What can hang from each mark
Z726: Z718 Z920 Z964
Z920: Z636 Z726
Z199: Z674 Z964
Z718: Z199 Z726
Z931: Z674 Z718
Z964: Z931

Every row comes from one small tree of marks. The marks that hang from a mark follow it in brackets, in the order of their numbers. Every link used is in the known rows. Which tree was each row made from?
Known rows
Z718{Z199}: 25  3  -1  8  4  -4  7  -8  -12  -8  -1  -6  0  6  35  4  -5  -39  5
Z726{Z718{Z199} Z920{Z636} Z964{Z931}}: 24  3  10  2  19  28  20  -7  5  -66  1  -4  28  -1  65  2  -7  -46  14
Z920{Z636 Z726{Z718 Z964{Z931{Z674}}}}: 31  4  -1  4  17  34  11  -8  -9  -79  -12  -11  40  -11  55  1  -11  -36  8
Z920{Z636 Z726{Z964{Z931}}}: 17  10  5  4  12  14  6  -13  2  -66  -10  -11  24  -12  50  12  -11  -39  17
Z920{Z636 Z726{Z718}}: 20  8  3  6  10  15  13  -14  -7  -53  -6  -8  15  -15  38  -1  -19  -37  5
Z718{Z726{Z920 Z964{Z931}}}: 18  2  0  4  22  29  -3  -9  0  -55  -2  -4  33  12  42  9  1  -39  33
Z718{Z199{Z674 Z964{Z931}} Z726}: 25  -7  -14  5  4  12  -13  9  -12  12  9  -13  18  21  38  13  4  -47  7
Z931{Z674}: 33  6  -13  7  9  0  1  -2  -19  -11  -10  -5  6  1  22  2  -4  -34  7
Z726{Z920{Z636} Z964}: 19  12  6  1  18  9  19  -6  1  -54  -5  -1  12  -8  34  0  -12  -42  23
Z726{Z718}: 26  2  -13  10  14  4  6  -5  -11  -25  -7  -4  10  -1  37  -2  -1  -31  3
Z964{Z931}: 22  5  -10  7  6  -5  -6  -8  -3  -13  -7  -6  9  -1  39  14  7  -36  11
Z920{Z636 Z726{Z718{Z199} Z964}}: 23  2  13  6  15  26  24  -10  -9  -72  -4  -11  27  -5  55  -7  -22  -39  6
Z931{Z718{Z199{Z964} Z726}}: 26  6  -20  9  0  2  4  8  -21  -6  10  -2  8  11  23  -7  -4  -39  10
Z920{Z636 Z726}: 17  11  7  4  6  3  9  -16  -4  -39  -7  -8  4  -16  28  7  -21  -41  11
Z920{Z636 Z726{Z964}}: 18  10  8  5  13  9  15  -10  -4  -60  -10  -10  18  -12  36  3  -19  -37  16
Z931{Z674 Z718{Z199 Z726{Z920 Z964}}}: 32  5  -2  5  14  30  11  3  -20  -54  4  -1  36  11  25  -8  -11  -41  19
Z726{Z718{Z199} Z920{Z636}}: 25  6  9  3  12  18  22  -10  -3  -41  6  -2  10  -3  45  -3  -15  -46  8
Z718{Z726}: 23  4  -6  8  12  6  0  -10  -14  -12  1  -3  13  12  25  5  -7  -35  18
Z931{Z674 Z718{Z726}}: 34  10  -19  8  6  7  1  0  -25  -17  0  -1  23  5  10  -2  -7  -35  9

Write each row's tree
36  5  -11  8  2  16  -2  -4  -20  -17  7  -4  28  10  32  6  -1  -41  7 -> Z964{Z931{Z674 Z718{Z199 Z726}}}
36  7  -10  8  2  12  6  -1  -27  -14  7  -3  21  11  19  -3  -11  -40  5 -> Z931{Z674 Z718{Z199 Z726}}
20  2  9  4  11  20  4  -14  -11  -25  8  -2  11  15  30  3  -11  -44  24 -> Z718{Z199 Z726{Z920}}
21  0  0  -2  8  18  8  7  -7  -4  15  -8  9  11  23  4  -16  -55  15 -> Z718{Z199{Z674 Z964} Z726{Z920{Z636}}}
24  9  -14  10  14  8  6  0  -15  -39  -1  -3  30  7  24  -5  -4  -33  17 -> Z931{Z718{Z726{Z964}}}
24  2  -13  8  -6  -5  -8  8  -6  -1  3  -13  16  -3  31  15  11  -47  -6 -> Z964{Z931{Z718{Z199{Z674}}}}
29  9  -27  3  6  18  -10  10  -14  -28  1  -1  21  3  19  1  3  -40  20 -> Z199{Z964{Z931{Z674 Z718{Z726{Z920}}}}}
33  4  -27  5  7  0  -9  8  -15  -3  -10  -6  6  1  33  6  6  -35  9 -> Z199{Z964{Z931{Z674}}}
34  8  -34  7  4  8  -9  10  -20  -10  0  -3  21  4  22  1  4  -36  11 -> Z199{Z964{Z931{Z674 Z718{Z726}}}}
22  13  -7  1  3  9  17  3  -9  -24  15  2  6  1  23  -7  -17  -50  18 -> Z931{Z718{Z199{Z964} Z726{Z920{Z636}}}}
23  4  -2  5  6  16  17  -2  -11  -41  0  -9  8  -7  44  -8  -21  -41  3 -> Z920{Z636 Z726{Z718{Z199{Z964}}}}
35  8  -17  9  14  16  6  5  -25  -38  -5  -3  35  8  18  -7  -6  -32  13 -> Z931{Z674 Z718{Z726{Z964}}}
28  10  -14  4  8  21  -7  -4  -11  -36  1  0  29  1  20  7  1  -41  19 -> Z964{Z931{Z674 Z718{Z726{Z920}}}}
22  6  17  1  18  28  21  -11  -5  -51  10  -1  24  12  40  -1  -21  -48  27 -> Z718{Z199 Z726{Z920{Z636} Z964}}
27  -9  -21  7  6  9  -6  16  -9  1  1  -14  17  7  47  6  10  -43  -5 -> Z726{Z718{Z199{Z674 Z964{Z931}}}}
